Each row comes from the steps of one walk. Every step used is in the known rows, and no mark comes twice. Write the walk behind each row, first mark first.
Known rows
tepaz > dubana > fome > gopi: [ 37  38  -5   0  -6 -30 -11  -6 -48  -5 -45 -35  25  41 -50 -23 -15  60
 -49 -50  11 -17 -18  -2 -15  28 -26  16]
darile > puguk > dudu: [-11   5  38  -2  -4  72  -3  15  21  18  14  51   4 -33  29  14  17   4
 -31 -28  20 -11 -19 -27   3 -18   9 -29]
dudu > puguk: [  3  11   4 -16   8  27   8   0  10  13  38  12  11 -11   4 -35  17 -17
 -46 -28  25 -11   1 -11  -6  -8  -3   0]
roda > tepaz > dubana > darile > puguk: [-22  20  44  19 -36  18 -44   5  15 -10 -18   6  -5 -25 -39 -52  34 -50
 -40  -1 -10 -15 -10 -34  -8  -2  19 -12]
roda > dudu > puguk: [-16  23  10 -21   9  57   9  -4  15  32  64  19  -4 -37  38 -25  13 -13
 -29 -15  54  -8  28  -1  16   6   7  -8]
darile > puguk > dudu > roda > tepaz: [-12   9  25  -8  -9  88 -12  -6  37   2  40  34  -2 -19  38  -8  11 -36
   2 -18  -8  -1  -4 -19  41  -4  16 -29]
darile > tepaz: [  1 -20  35  12  -9  31 -16   4   6   0  10   3  24   3 -24 -34   1  17
 -44 -15  26 -14 -18   8   8   7 -11   0]
dubana > fome > gopi: [ 36  24  11  -2  18 -10  -7  11 -40   3 -10 -30  19  27 -30 -16 -23  69
 -37 -52  25  -8 -25  14  -6  28   0   2]
fome > gopi > roda > dudu > puguk: [  8  17  -6 -15  28  51  26   4   1  39  39  14   2 -39  54   8   5  17
  25 -30  35   7  42  30   9  63   3  17]
tepaz > dubana > darile > puguk > dudu > roda: [-23  19  23  24 -33  62 -27 -10  34 -27   0  31  10 -25  44  15  58 -27
 -36   2  16 -16 -11 -56  13 -25  -8 -13]
fome > gopi > roda > tepaz > dubana > darile: [  8  19  14  26  -3  -6 -35   1 -14 -26 -38 -28  20  -9 -38 -29 -10  -6
  14  -8 -34  -9  19  11 -12  53   8  31]
tepaz > roda > dudu > puguk: [-23  29  -9 -18  13  62   8 -19  28  17  58  35   2 -30  43  12 -12   6
  -8  -8  57  -1  50  -2   1  14   4   8]
roda > tepaz > darile > dubana: [  1   0  41  20 -17  10 -35  -8  -4   1 -31  29  18  -4 -60 -65 -19 -44
 -11  -4 -19 -27 -11 -21  10 -22  41   0]
gopi > fome: [ 15   9  34 -10   0   9  -8  15 -23  18   5 -20  23 -20 -49 -12 -21  42
 -24 -25   4 -26 -27   2  -4   7 -10   6]
fome > gopi > roda > tepaz > dubana: [ 24  16  -8   0  -1   2 -15  -3 -24  10 -38 -14  25   3 -38 -31 -34   2
  27 -26 -42  -6  17  23  -1  58  -4  33]
dubana > fome > gopi > roda: [ 44  10  -8   1  29   0   1   9 -36  -6 -26 -29  26   8 -15  -4 -17  80
 -13 -45   1  -2  -8  28 -18  55  18  28]
dubana > tepaz: [ 13   5  38   8  -4  24 -34  12  37  -8   3   3  21  15 -31   2 -44  32
 -22 -17  40 -13 -17   0  21  11  15  -7]
puguk > dudu > roda: [  4   5   4  -6   4  64  -5 -11  15   2  43  15  26  -3  41  12 -11  14
  -8 -18  12 -12   6 -15  34 -16 -10   0]
tepaz > dubana > fome: [ 22  29  -2  -4 -14 -20 -23 -15 -34  -5 -34 -26  26  25 -52 -47   9  39
 -71 -31   8 -27 -21 -22 -18  -7   1   8]
puguk > dudu > roda > tepaz > dubana > fome: [ 18  44 -21  -9 -18  29 -32 -35 -11 -32 -10 -22  23  27  -1 -28   4  -4
 -29 -22 -21 -19   4 -31  25  -9   3  -2]
fome > gopi: [ 24  12  25  -1  14  10  -1  15 -17  21   2  -9  20   9 -20 -10 -40  45
  -4 -39  15  -7 -14  23   8  29 -14   8]
dubana > tepaz > darile > puguk > dudu > roda: [ -4   4  45  28 -25  90 -35   7  67 -19  -8  43   7  10  46  57  -2 -17
  -4 -15  53  -3 -29 -50  38 -34  22 -14]
tepaz > darile: [  3   5  34  19  -4  22 -27  10  -8   9 -15   7  20   3 -31 -24 -22   4
 -23 -21  31 -19 -15 -11  -9 -40  14  15]
darile > tepaz > dubana > fome > gopi: [ 34  16  13  16 -19 -25 -20 -12 -36 -21 -61 -31  25  45 -45 -30   8  50
 -63 -41  20 -14 -31  -1  -5  36 -43  10]
dubana > fome: [ 22  16  12  -5  10   3 -14   1 -22   0   2 -20  20  10 -33 -37   2  54
 -58 -33  22 -19 -23  -1 -13  -1  21   1]
dudu > roda: [ 10   2   0  -2   2  34  -8 -10   9   6  43 -10  31  10   7 -33 -15  18
 -15 -20  18  -9  -8   0  28   6  -3  15]
tepaz > dubana > darile > puguk: [-21   5  37  30 -33  16 -31   8  14   0 -26  15   1 -28 -20 -29  40 -24
 -62  -8  24 -21 -21 -35 -21 -10   0  -5]

Which walk is each row?
[-24  12  46  17 -11  81 -34   0  48 -22  35  21  -5 -33  44  -3  40 -40
 -10  -1  -1  -3  -1 -30  33  -8  27 -29]
dubana > darile > puguk > dudu > roda > tepaz
[-13  21   5  -7 -35  70 -16 -21  25   3   9  31   4  -8  25 -15  21 -43
  -7 -17 -24  -9   1 -40  39  -9  -9 -14]
darile > puguk > dudu > roda > tepaz > dubana
[ -1  28  -7 -12 -24  49 -26 -30   9  -6  10   5  24  14   6 -27 -10 -28
   1 -12 -29 -15  16 -23  43 -11 -14   3]
puguk > dudu > roda > tepaz > dubana
[ 24   2   7  -5  19  23  -7  11 -12  11  -3  -8  19  -7 -26 -22 -41  19
  40 -34 -33   4  12  44  10  63  16  22]
fome > gopi > roda > tepaz
[ 24   6   8   2   0 -14 -10 -15 -27   2 -22   9  27  -3 -56 -52  16  39
 -66 -22   5 -30 -28 -20  -6   8  39  -1]
darile > dubana > fome
[ 20  -6   5  19  -1   9 -30 -11 -25 -16 -48   5  23  -4 -57 -58   8   1
 -14  -8 -36 -23  -8 -16 -13  11  73  20]
gopi > roda > tepaz > darile > dubana > fome
[ 34  21  16  15  21   8 -29  10 -39 -13 -44 -25  18  23 -36 -25 -26  30
  14 -40 -21  -5 -11  23 -16  34  44  26]
dubana > fome > gopi > roda > tepaz > darile
[  2  15  12 -14   1  72 -19 -15  19  -5  42   7  19   2  19 -16 -19 -20
  12 -16 -18  -7  10  -2  48  -4   3  -9]
puguk > dudu > roda > tepaz
[ -3   4  23  20 -16  56 -26 -29  11 -17  -3  42  23  -1   1 -30  -4 -51
  14   2 -18 -20  -4 -39  44 -33  32  -1]
puguk > dudu > roda > tepaz > darile > dubana
[-11 -21  60  38 -10  19 -35  11  16 -30   7 -12  18  -7 -23 -35  25   2
 -52   9  41 -16 -20   1  -4   1   1  -5]
dubana > darile > tepaz
[ 36  16  30  30   2 -22 -14  -4 -42  -2 -61   4  21  27 -50 -27  -9  39
 -34 -38  20 -23 -36 -19 -12   2  21   6]
tepaz > darile > dubana > fome > gopi
[  9   3  17  18 -10  17 -29 -22  44 -22 -31  43  28   6 -39  30 -49  33
  -9   1  23 -12   3 -16  11  28  34   6]
darile > dubana > tepaz > roda
[  2 -11  16  14 -30   7 -23 -10  -5  -7 -26  -5  29  16 -40 -40  11   6
 -56 -10  16 -21 -12 -10  -3   2 -38  17]
darile > tepaz > dubana
[-37  10  23  28  -2  57 -15 -16  42 -32  49  25  -3 -35  45  11  31 -14
 -34  27  81   0  39  -6  -2  20   2   0]
dubana > darile > tepaz > roda > dudu > puguk
[  0  24  10  -8 -24   6 -31 -14  -4   9 -13  -7  20   5 -60 -64 -20 -18
 -24 -15 -29 -21   6  -8  13   0  -4   7]
roda > tepaz > dubana
[ 22  -2  23  28   4   8 -18  -3 -21   3 -51  25  24 -10 -45 -38 -30  -9
  43 -16 -48 -10   8   9   2  38  34  29]
fome > gopi > roda > tepaz > darile > dubana
[  9  15  18  10   2  34 -35  -4  47 -21  -3  14  24  18 -21  38 -65  41
  -6 -12  39  -4   5   2   7  22  21   8]
dubana > tepaz > roda
[ -3  -3  61  32 -22  47 -43  25  46  -6 -25  32   0   3 -14  20 -16 -12
 -23 -23  57  -8 -39 -32   3 -20  36 -13]
dubana > tepaz > darile > puguk
[-13   6  56  14 -16  49 -32  18  18  12 -12  28  -7 -18 -24 -37  -6 -52
 -16 -22   2  -9 -23 -24  -4 -28  36 -16]
roda > tepaz > darile > puguk
[-17 -10  36  42  -2  28 -36  -8  22 -39  -3   7  19  -4 -14   4 -10  17
 -38  16  40  -6   3  -1 -14  13  -1  11]
dubana > darile > tepaz > roda
[ 42  -1  -2  31  12 -10  -7  -1 -46  -8 -71   4  32   5 -34 -14   3  40
  -6 -30  -4 -18 -22  -7 -22  29  38  32]
tepaz > darile > dubana > fome > gopi > roda
[ 23  23   2  -4  26  28   1   7 -33  28   4 -20  15 -15  16   0 -16  85
   9 -33  29  -3  17  34   4  73  26  14]
dubana > fome > gopi > roda > dudu
[-22  10   4  -2   0  71   6 -23  35   3  50  35   1 -20  46  11   3  -5
 -19   5  68   4  40  -2   9  26 -12   5]
darile > tepaz > roda > dudu > puguk
[-12   7  31  22 -13  87 -12   4  35   3   8  42   3 -11  55  21  12 -32
  -5 -22  32  -8 -19 -45  19 -47   7 -10]
tepaz > darile > puguk > dudu > roda
[ 41  14  13   3   7 -25   0  -9 -45   0 -36  -2  26  14 -48 -29  -6  65
 -41 -40   4 -21 -30  -2  -8  39  11  -1]
darile > dubana > fome > gopi
[  6  10 -13 -10 -10  18 -24  -7  -7  10 -21  -6  28 -10 -46 -55 -11 -13
   3  -9 -50 -14  24   6  -1  27  21  30]
gopi > roda > tepaz > dubana
[ -1  16  40  11  -6  31 -40   6  -2  -1  -2  -1  14   9 -41 -49 -32 -28
 -10 -11   1 -15  -7  -6   8 -29  34   2]
roda > tepaz > darile
[ 14   4   5   9 -26  -8 -27 -17 -31 -26 -42 -30  26  31 -51 -47  22  23
 -87 -23  20 -26 -29 -18 -13   3 -20   8]
darile > tepaz > dubana > fome
[  9  -5  10  -9  11  34 -19   5   4  17   9  -2  23 -25 -29 -52 -21  -3
  15 -14 -33  -7  16  23   0  32  39  21]
gopi > roda > tepaz
[ 27  -2   4   2  26  19   4  16 -21  23  -3  -2  30 -11  -6   2 -27  49
  19 -34  -6   1   0  37  -7  52   3  29]
fome > gopi > roda
[  8   9   8   0  20  41   6  12 -15  57  21   7  18 -33  27   7 -35  59
  43 -25  24  -1  35  41  12  73  14  16]
fome > gopi > roda > dudu
[ 27  11  -3   2  16   8   8  -9 -38  38 -23  12  20 -27  -1 -14   0  68
   5 -22  12 -15  13  23   8  81  41  13]
darile > dubana > fome > gopi > roda > dudu
[ 46   0 -11  10  16 -16   6  -6 -44   7 -47   0  31  -2 -32 -23   3  59
 -11 -36  -8 -15 -15  13 -20  62  31  22]
darile > dubana > fome > gopi > roda
[-12  12 -14 -19  19  65  15   0  16  34  56  26   5 -53  51 -18  21  -7
   1  -9  37  -4  46  10   4  33  22  14]
gopi > roda > dudu > puguk
[ -1  -7  11  12  -3  36 -15 -13  16 -15   3  16  27   7 -16   2 -25  28
 -24  -5  27  -4   4   9  -4  14 -15  18]
darile > tepaz > roda
[-19  27   5  -5   9  55 -12 -11  15  25  44  27  15 -23  13  13 -51  47
   8  -3  46  -6  37  11  13  22  14   3]
tepaz > roda > dudu
